Each row comes from the steps of one walk. Every step used is in the known rows, and no mark comes twice. Write the walk behind each row, first mark first.
In the rows, zero is written as 128.
Known rows:
P-X: [124 120 160 112 125 115  95 189 135 125 109 138 146 145 160  99  96 137
 116 113 123  97 137 132  78 146  91 150 123 140 124 182 117 204 194 140
 141 110 112  80 121 165 114 119 101  92]
A-L-S-W-F-Q: [ 90 112 146 119 183 115 137 167 143 129 123 146 132 143 134  57 107 130
 100 137  82 121 142 137  99 139  66 147 113 136 162 170  99 199 173 108
 205 161 145  53 110 141  92 125  99  89]
B-M-J: [126 128 152 114  75 115 114 158 155 147 108 137 155 139 153 109  98 146
 119 110 105 111 168 114  81 151  74 156 115 159 140 173 116 172 157 106
 106 147 137  91 119 164 112 124  92  99]
J-M-B: [123 108 130 101 133 107 119 145 126 171  91 139 140 142 155 127  94 146
 110 136 140 103 143 116  70 147  95 128 109 180 124 149 100 166 120 110
 129 111 138  97 116 157 103 124 104  86]
J-T: [125 114 149  53 126 110  98 147 135 123 107 144 150 146 161 105  99 147
 131 119 120  91 147 118  88 145  87 153 120 139 122 162 101 176 169 116
 130 124 108  90 120 162 107 117 102  92]
V-U-Q-F-P-X: [119 126 147 105 181  90  86 183 147 143 123 131 144 167 152  99  78 142
 119 119 143  92 118 144  69 150 111 202 127 116 180 206 126 203 185 148
 137 141 148  83 124 159  82 120 113 102]
W-D-V-C: [127  99 152 114 121 116 113 164 145 138  76 127 141 157 161  92 112 163
  43 132 106 140 210 110 110 139  56 175 114 137  90 161 108 188 138 132
 114 177 149 106 111 163 112 125  85  95]
B-M-V-U-Q-F-P: [106 132 131 106 127  89 109 158 134 192 118 143 169 164 150 112  77 156
 126 125 133  96 146 132  75 162 113 206 121 124 177 185 126 163 143 113
 132 191 162  99 113 147  83 120 112 101]
L-S-Y: [109 110 161  69 122 100 115 124 140 124 109 129 139 155 144  78  96 161
 156 105 119 108 134 126  85 134  99 156 135 130 124 167 114 172 188  97
 155 175 124  95 125 162 115 128 111  85]
B-M-V-C: [120 125 144 118  66 126 130 157 129 177 100 147 166 149 158 102 107 148
 121 133 108 121 181 104  97 152  66 171 114 151  92 160 113 166 146 115
 125 178 137  98 117 151 105 108  91  98]
S-W: [118 114 162 137 136 111 102 146 136 130 107 126 129 141 141  96  94 134
 102 116 121  95 113 119  93 134  81 153 118 140 119 155 119 185 175 118
 147 118 136  66 114 161  80 120  93  93]
B-M-V-D-W: [123 112 133 116  71 108 128 136 124 186 110 143 192 140 150 114  94 148
  34 123 120 115 130 128  98 154  81 155 125 147 120 177 110 168 155 107
  96 170 132  71 110 147  90 101  90  92]
W-D-V-U-Q-F-P: [117 106 139 101 184  79  90 166 155 155  95 120 143 174 153 101  87 168
  46 124 131 116 171 141  87 150 101 212 123 111 171 184 121 184 132 128
 122 190 177 107 108 158  92 138 105 101]
M-B: [128 116 157 116 111 116  98 154 134 156 100 134 143 144 155 112  97 142
 112 136 127  95 142 115  65 144  85 130 119 181 123 156 116 174 156 112
 140 109 134  93 118 152 114 120 103  95]
L-S-W: [112 106 160 121 135 103 120 145 136 132 110 125 130 153 141  64  97 158
 109 114 126 110 116 120  97 130  84 148 119 143 121 164 108 181 177 114
 145 157 134  68 109 168  81 126 100  94]
T-J-M-V-D-W-S: [115  92 100 118 141  92 167 130 108 174 109 146 177 148 152 135  95 193
  35 124 118 121 154 120 113 134 100 141 128 144 125 183  89 168 125 114
  46 235 133  75 124 170  72 117  81  90]
T-J-M-V: [119 109 123 116 139 100 140 149 104 162 102 154 151 149 158 117  96 175
 114 119 120 105 168 114  90 137 112 142 112 143 141 157  86 162 119 110
  80 172 133 104 124 175 100 128  93  79]
D-W-S: [102  95 142 114 129 106 116 139 134 130 108 134 168 143 151 110  93 155
  81 120 113  93 121 116 100 146  80 146 126 139 113 185 122 171 172 112
 148 154 138  80 126 157  94 124  89 102]
U-Q-F-W-D-V: [123 109 150 100 175 109 102 181 152 140  97 135 126 184 143 103 101 162
  39 123 113 115 200 143 125 146  97 212 109 124 174 174 126 159 145 102
 108 159 164 101 106 147  77 138  94  87]
C-K: [122 116 152 107 125 126 100 145 136 152 103 131 132 151 159 104 110 123
 104 136 118  91 144 109  92 153 106 161 116 138  86 157 115 171 160 115
 142 112 129 100 110 160 114 100 108  91]
L-A: [122 111 171 121 167  94  97 109 137 132 107 132 143 168 152  98 103 139
 106 116 120 107 144 117  95 151  89 153 118 129 119 159 104 168 185 122
 130 106 136  90 116 160 120 107  95  92]
U-V: [108 116 162 106 140  74  98 158 136 102  82 130 143 147 155 103  87 152
 106 124 123 105 142 128 100 142 107 162 110 137 133 161 109 182 157 111
 140 105 148 105 119 171 110 115  97  93]
F-Q: [126 116 133 113 143 113 106 150 140 133 121 135 139 161 155  89  94 130
 117 130 123  96 133 116  84 139  60 167 120 134 148 165 119 167 171 109
 185 108 137  96 115 140 120 116  98  99]
V-U-Q-F: [116 118 151 112 185  82  89 149 142 133 112 130 171 166 145  98  84 154
 119 114 118  87 125 121  76 148 105 202 124 116 170 181 122 175 158 110
 131 144 116  98 111 156  86 116 107 101]
V-U-Q-F-W-S-L: [134 128 131 118 188  79 118 161 154 145 115 137 150 164 149 126  75 160
 117 125 124  90 178 127 119 137  86 196 142 122 168 189 108 152 175 110
 152 206 125  88 112 137  74 138  97 100]
K-C: [125 118 139 109 118  96 106 146 132 121 103 125 141 150 154 103 102 148
 112  98 125  94 143  88  79 129 116 159 114 133 129 163 119 174 166 134
 152 100 141 100 121 160 110 104  93  94]
A-L-S-W-D: [ 92 107 165 128 150 111 130 173 138 124  87 134 142 122 137  62 103 166
  66 126 111 171 158 122 110 139  76 143 118 138 120 162  84 197 163 127
 144 161 144  59 110 163  84 155  98  90]
F-P: [124 119 142 110 125 116  96 148 140 139 108 133 117 149 157  93  96 131
 113 125 136 100 137 120  79 141  81 153 116 130 137 164 118 172 161 137
 151 107 187  94 120 157 108 117 109  99]
J-M: [117 108 126 100 150 100 120 140 130 137  99 139 141 139 157 110  93 140
 110 119 133 104 140 118  84 148  93 150 110 132 124 154  99 165 127 115
 131 112 136  96 117 165 106 123 101  83]
U-Q: [121 119 158 111 151 106 104 152 136 126 115 129 139 162 153  90  94 139
 121 110 112  94 135 116  83 147  74 201 117 136 144 164 126 171 162 114
 134 113 156  96 113 161 102 120 105  86]
U-Q-F-W: [124 126 148 106 172 115 100 160 144 135 118 140 125 179 141  96  93 138
 111 123 118  93 150 130 111 143  97 204 110 124 185 175 131 146 166 102
 127 112 159  91 117 146  68 120 106  91]
M-V-U-Q-F-P: [112 125 139 106 170  87  99 154 131 166 110 138 150 168 152 112  81 160
 118 129 134  86 134 134  80 160 119 200 130 111 177 187 128 168 143 117
 133 184 163 101 113 152  81 117 113 102]
U-V-M: [108 111 136  98 100  76 110 170 139 116  66 138 141 144 155  86  92 142
 103 123 142 109 146 132  98 145 103 156 109 139 140 161 100 179 174 114
 142 113 150 105 116 174 104 123  99  84]
X-P: [122 120 143 112 136 111 101 190 138 119 100 139 118 143 156  97 100 142
  95 127 122  96 136 115  81 138  83 144 118 123 126 143 115 164 179 132
 152 102 171  92 124 165 118 115  96  96]
W-F-P-X: [124 121 159 101 141 121  96 191 136 135 112 137 122 153 163 100 102 105
 108 124  99  83 155 155  79 147 102 144 114 134 147 190 129 227 187 152
 146 107 167  67 128 166 105 115 106  95]
F-W-D-V-C: [128 104 138 110 117 122 116 175 146 141  79 127 121 168 147  98 107 151
  31 143 119 147 230 115 141 135  41 173 111 140  97 165 108 163 148 127
 119 172 151 112 111 142  94 133  86  99]
X-P-F-Q: [129 125 128 109 168 118 112 178 138 133 120 146 116 164 156  87  92 121
 101 145 173  83 130 136  80 134  69 145 123 121 159 159 117 183 175 133
 190 109 157  90 124 143 133 105  85 103]
P-F-W-D: [129 116 149 105 142 123 106 164 136 141  87 131 136 166 144 106  90 118
  71 136 171 121 187 145 124 136  71 136 123 140 136 175 110 190 152 127
 121 118 124  93 118 138  95 141  89  98]
V-D-W: [131 104 144 118 127 106 106 121 133 140 111 128 167 142 150  99  95 136
  28 121 125 110 107 119  97 138  69 151 125 131 125 177 110 176 164 120
 104 122 137  71 111 152  88  99  98  96]
V-U-Q-F-W: [115 123 137 105 184  89  91 161 143 139 114 132 149 176 133 107  78 140
 110 124 134  93 143 126 107 144  88 202 122 117 176 185 126 151 164 102
 135 139 118 101 113 136  65 124 107 103]
W-S: [113 108 142 110 130 107 116 154 142 127 101 131 148 147 154 112 102 160
 122 116 111  94 159 116  93 145  82 150 125 139 111 168 122 177 171 118
 149 156 131  92 122 162 110 124  93 100]
V-M-B: [129 107 128 106  75 117 110 164 136 175  83 139 141 140 151  97 102 134
 109 135 145  96 146 119  63 146  78 123 117 180 132 150 106 169 172 116
 149 118 134  97 111 152 107 128 105  87]
A-L-S-Y: [ 85 119 160  76 136 104 121 141 142 117 107 155 135 126 137  76 101 165
 145 111 117 134 143 118  90 146  92 150 132 124 127 166  91 173 186 103
 175 173 129  91 127 156 127 128 110  78]
Y-S-W-D-V: [113  91 161 135 144 102 124 190 149 134  93 120 132 151 154  56 103 177
  34 115 112 118 164 131 102 131  72 161 123 138  81 163 119 196 154 129
 140 159 141  80 109 171  91 140  79  90]
D-V-U-Q-F: [116 106 146 103 186  68  91 156 149 140 107 136 161 169 148 104  86 169
  81 110 124  76 143 131  79 153 107 212 122 116 170 183 118 173 148 105
 131 187 116 108 103 156 104 113 106  90]
V-U-Q-F-P: [118 123 140 109 184  88  88 144 147 147 119 128 143 166 149  96  79 143
 117 127 135  92 123 126  72 148 102 205 123 111 183 184 127 173 157 126
 138 142 168  99 119 153  82 119 115 104]
B-M-V-D-W-S: [111 107 125 111  74 105 146 139 129 188 110 142 196 142 150 131  95 170
  41 123 113 115 152 129 108 155  82 151 135 151 104 183 117 171 158 107
 106 219 130  67 116 149  88 109  85 100]
A-L-S-W-F: [ 88 109 169 120 166 109 130 167 136 120 105 147 137 125 134  63 112 138
  98 124  77 119 146 135  99 142  89 132 110 136 143 169  94 207 170 116
 163 158 141  49 111 162  88 128 100  84]

Write each row's walk:
[142 106 156 133 159  84 143  99 129 168 109 143 178 150 166 137  98 176
  29 125 114 110 157 128 126 152  85 143 153 129 105 177  81 168 186 124
 103 232 140  55 108 153 102  98  78  90] -> M-V-D-W-S-L-A
[107 114 142 111 149  79 111 157 120 151 103 135 173 163 150 123  77 160
 117 115 124  87 143 118  86 158  81 196 137 131 136 178 117 173 150 104
 137 183 114 109 107 148 101 127 104  94] -> M-V-U-Q
[107  88 147 136 154  75 117 189 150 135  87 111 156 152 148  66  87 180
  31 115 124 117 157 130 100 129  66 157 135 136  74 174 112 199 154 130
 148 185 104  89 104 161  89 145  80 101] -> Y-S-W-D-V-U
[126 123 150 110 154 114 104 181 135 128 103 148 122 148 156  95  96 128
  99 131 168  81 132 136  79 138  90 130 122 121 140 156 110 190 171 141
 147 111 152  89 125 160 128 109  90  97] -> X-P-F
[115 101 136 107 138  72  91 156 142 135  93 130 158 149 151 113  84 161
  74 114 137  87 154 121  83 147  77 156 128 131 118 174 103 176 154 115
 151 180  97 116 104 157 129 118  98  95] -> D-V-U
[123 109 126 115 150 102 127 141 120 142 113 142 142 147 154  98  97 158
 111 115 121 111 153 107  88 126  95 148 102 141 143 159  85 166 132 117
  86 131 138 103 129 174  99 128  95  81] -> T-J-M
[125 110 142 102 141 139 109 167 152 170  78 133 118 177 155 103 123 145
  23 170 110 133 230 118 147 148 100 182 111 128  88 165 114 161 135 117
 105 179 147 107 105 146  78 106  91 101] -> Q-F-W-D-V-C-K
[131 101 113  98  78 116 124 191 163 149  63 135 118 156 147 107 100 154
  30 126 130 135 229 132 128 147  57 148 120 151 152 175 105 163 160 111
  98 193 150 108 102 155  94 160  83  92] -> F-W-D-V-M-J
[123 130 159 105 170 120  92 186 147 141 130 140 119 168 158  88  95 139
 120 121 127  92 125 145  74 148 119 204 115 117 186 196 135 201 183 144
 129 115 187  75 130 168  84 113 113  93] -> U-Q-F-P-X
[114  99 164 121 134 109 121 159 139 134  89 112 139 154 143  65  98 159
  77 119 115 142 146 126 104 129  81 146 121 144 117 161 105 195 164 121
 126 162 140  65 109 168  75 150  97 100] -> L-S-W-D
[113  93 156 120 124 126 136 155 148 165  80 111 119 171 154  66 117 164
  27 154 110 151 192 109 129 136  79 177 115 151  46 160  99 193 143 125
 116 233 145  85 102 168  83 116  93  96] -> L-S-W-D-V-C-K
[143 127 135 117 132 110 126 162 145 137 107 141 123 141 159 123  89 146
 111 127 124  99 192 119 126 130  64 147 135 141 125 168  98 149 182 121
 165 173 142  87 117 141 102 140  92  93] -> F-W-S-L
[125 118 153 108 154 121  95 173 142 138  85 132 140 160 144 102 102 141
  74 137 117 124 187 132 124 140 103 158 112 123 159 167 121 161 157 113
 114 112 141  88 120 145  69 140  97 103] -> Q-F-W-D
[128 127 147  56  74 116 117 153 158 142 112 146 163 143 160 116  97 156
 138 112 107 109 175 117  84 154  78 159 118 161 141 172 101 174 164 104
  91 162 114  89 123 168 106 122  92  99] -> B-M-J-T
[ 85  96 161 124 150 101 130 182 147 128  85 138 132 130 137  65 107 185
  29 123 115 161 176 131 114 143  77 147 116 138 117 162  78 194 154 120
 147 205 147  73 102 165 104 150  91  84] -> A-L-S-W-D-V
[124  98 122 100  74 107 112 172 140 180  77 143 133 145 154 100 106 152
  70 131 148  87 164 127  68 150  81 132 116 179 131 153 101 168 162 111
 147 165 137 106 105 157 124 125 101  80] -> D-V-M-B
[123  98 153 107 131 101 103 171 144 135  81 129 143 153 161 104 103 163
  41 116 113 117 188 129  97 145  82 160 117 135 116 161 106 185 145 119
 126 158 140 103 108 168 125 138  92  88] -> W-D-V
[116 105 166 138 139 117 103 161 136 131  89 113 138 143 145  94  96 139
  67 118 111 129 147 124 104 133  77 150 120 140 113 154 116 198 162 123
 127 121 144  63 116 163  72 140  87  96] -> S-W-D
[124 123 147 108 123 120  93 184 141 137 115 135 117 149 163  96  92 130
 113 123 142 101 135 135  78 144  91 150 121 132 135 184 120 201 191 154
 149 109 166  81 129 162 109 121 107  96] -> F-P-X
[119 108 170 130 155 116 103 156 133 128 105 126 133 143 145 100 104 110
  95 117  75  78 133 137  95 136  91 145 112 139 131 160 126 208 172 115
 144 118 138  53 114 163  75 113  93  91] -> S-W-F
[137 119 140 111 118 104 116 148 127 157  97 138 155 144 156 120 103 156
  70 124 120 108 155 127  98 148  89 152 135 132 121 161 110 179 152 123
  98 166 124  86 107 155 105 100  99  93] -> M-V-D
[114 107 157 108 140 121  97 177 129 139 117 138 141 147 161  97  97 102
  68 128  99  79 117 154  86 148  99 139 116 134 149 205 128 221 188 145
 145 103 174  55 130 160  86 116 101  96] -> D-W-F-P-X
[128  97 110 120 137  95 146 124 104 173 110 146 175 143 152 119  91 172
  27 124 127 121 135 118 106 132  99 144 122 140 140 174  83 165 121 113
  40 184 137  79 121 165  76 109  90  84] -> T-J-M-V-D-W
[128 107 128 119 133 107 126 143 116 175 105 142 142 147 153 113  93 163
 110 132 130 108 159 107  69 128  99 127 105 188 143 152  86 166 123 111
  83 132 140 100 129 168  97 131  97  84] -> T-J-M-B
[151 124 175 133 170  92 105 111 141 139 108 139 141 148 170 102  97 141
 105 118 118 103 155 114 100 144  84 151 131 128 124 154  77 162 192 129
 143 127 144  80 110 162 130 109  92  82] -> S-L-A
[116 103 165 143 146 112 121 185 143 130  96 115 139 147 152  49 100 157
  72 120 109 128 143 122  98 127  71 155 122 138  83 162 125 198 166 133
 137 112 141  68 119 167  72 143  84  99] -> Y-S-W-D
[110  90 150 134 147  79  98 169 144 139  78 110 154 149 141 111  82 158
  27 116 128 120 160 130 103 137  73 157 128 135 103 167 105 203 154 120
 137 192 108  84 100 156  88 144  84  98] -> S-W-D-V-U
[126 117 152 117 117 137 109 138 139 154  98 129 133 156 161  95 117 121
 104 153 111 111 163  89 104 148  81 174 115 141  57 160 114 174 153 127
 132 132 136 104 115 155 103  87 103  97] -> V-C-K
[126 128 156 108 150 121  87 185 146 139 115 142 124 150 162  92 100 138
 114 126 136  92 131 146  76 146 128 155 115 117 167 188 125 201 187 151
 136 110 165  71 130 168  95 112 108  99] -> Q-F-P-X
[117  94 162 131 137 105 105 170 141 137  85 116 128 151 145 100  98 158
  28 115 116 119 166 131 107 135  79 159 117 139 109 155 111 199 154 117
 131 165 144  74 106 166  90 136  81  88] -> S-W-D-V
[125  95 120 115 154  99 150 133 100 172 108 148 180 147 153 122 103 149
  23 128  77 100 153 140 109 135 109 137 115 139 156 181  89 188 117 109
  37 187 136  66 119 166  71 106  90  81] -> T-J-M-V-D-W-F
[132 113 125  51  81 114 118 159 159 131  86 148 144 141 162 101 103 150
 129 117 125 102 167 118  88 152  78 144 123 149 151 172  96 172 178 114
  98 164 113  91 117 173  99 129  95  92] -> V-M-J-T
[127 125 135 105 152 122 107 189 136 130 103 149 104 160 146 104  88 116
  87 141 181  90 152 140 111 129  76 128 121 125 147 160 113 165 179 133
 151 105 158  94 127 141 104 117  88 100] -> X-P-F-W
[100  92 112  72 133  92 162 105 120 166 102 142 168 141 144 160  90 173
  65 112 129 110 134 135 109 150 107 150 148 129  99 178 110 170 142  92
 107 236 128  68 127 156  78 111  85  82] -> J-M-V-D-W-S-Y
[124 123 148 106 151 117  95 161 141 134 105 145 129 160 143 102 100 135
 109 130 126  91 156 130 116 140 105 154 115 122 167 170 122 148 169 108
 133 107 135  90 116 143  76 118 102 100] -> Q-F-W
[135 102 128 110 159 111 116 131 137 145 128 128 169 163 149  95 102 104
  25 135  85  94 123 141 100 138  57 160 121 133 160 185 125 196 165 106
 146 119 143  56 112 135  89  93  93 100] -> V-D-W-F-Q
[146 121 175 139 178  87 122 132 149 136 118 140 143 150 176  54 102 160
 111 118 114 100 151 115  97 139  76 152 136 124  96 164  83 162 194 141
 151 120 140  84 113 163 133 111  90  84] -> Y-S-L-A
[128 119 153 104 139  70 103 150 143 110  85 124 144 148 152 106  88 154
  60 125 127 127 147 135 106 135 100 166 118 135 130 163 103 191 157 119
  99 122 146  92 114 171 102  99  98  92] -> U-V-D
[114 116 138 102 152 115 114 162 148 135 105 142 132 164 143 118 101 158
 113 132 118  94 177 129 122 140 105 152 120 126 151 180 130 151 172 110
 139 155 134  88 123 147  74 126  92 105] -> Q-F-W-S
[ 88 114 158 131 148 108 128 159 137 119 106 147 132 120 133  62 102 161
  99 123 121 138 125 117 100 141  75 140 113 137 127 163  87 184 176 120
 162 158 139  62 112 162  93 134 102  87] -> A-L-S-W
[105  92 152 136 180  70 120 190 152 137 100 106 155 169 148  58  81 180
  35 111 117 117 154 127  98 133  56 208 131 136  93 178 123 196 153 126
 139 189 125  89 102 163  80 150  84  95] -> Y-S-W-D-V-U-Q
[100  88 147 115 146  70 115 163 145 144  81 108 155 159 140  79  84 183
  33 115 131 136 161 133 105 131  77 152 132 139 107 175  94 200 156 117
 136 236 104  88  96 161  91 154  92 101] -> L-S-W-D-V-U
[114 105 169 134 163 109 122 178 140 125 113 125 138 148 152  53 109 130
 103 118  74  75 132 134  90 129  84 148 117 138 104 169 132 205 172 126
 156 108 137  56 117 164  74 117  89  92] -> Y-S-W-F
[122 108 142 108  93 110 128 145 119 185 112 143 200 143 152 119 103 125
  31 124  76  97 150 148  99 157  94 149 121 146 133 181 120 192 150 101
  96 170 133  57 110 148  87  96  92  92] -> B-M-V-D-W-F
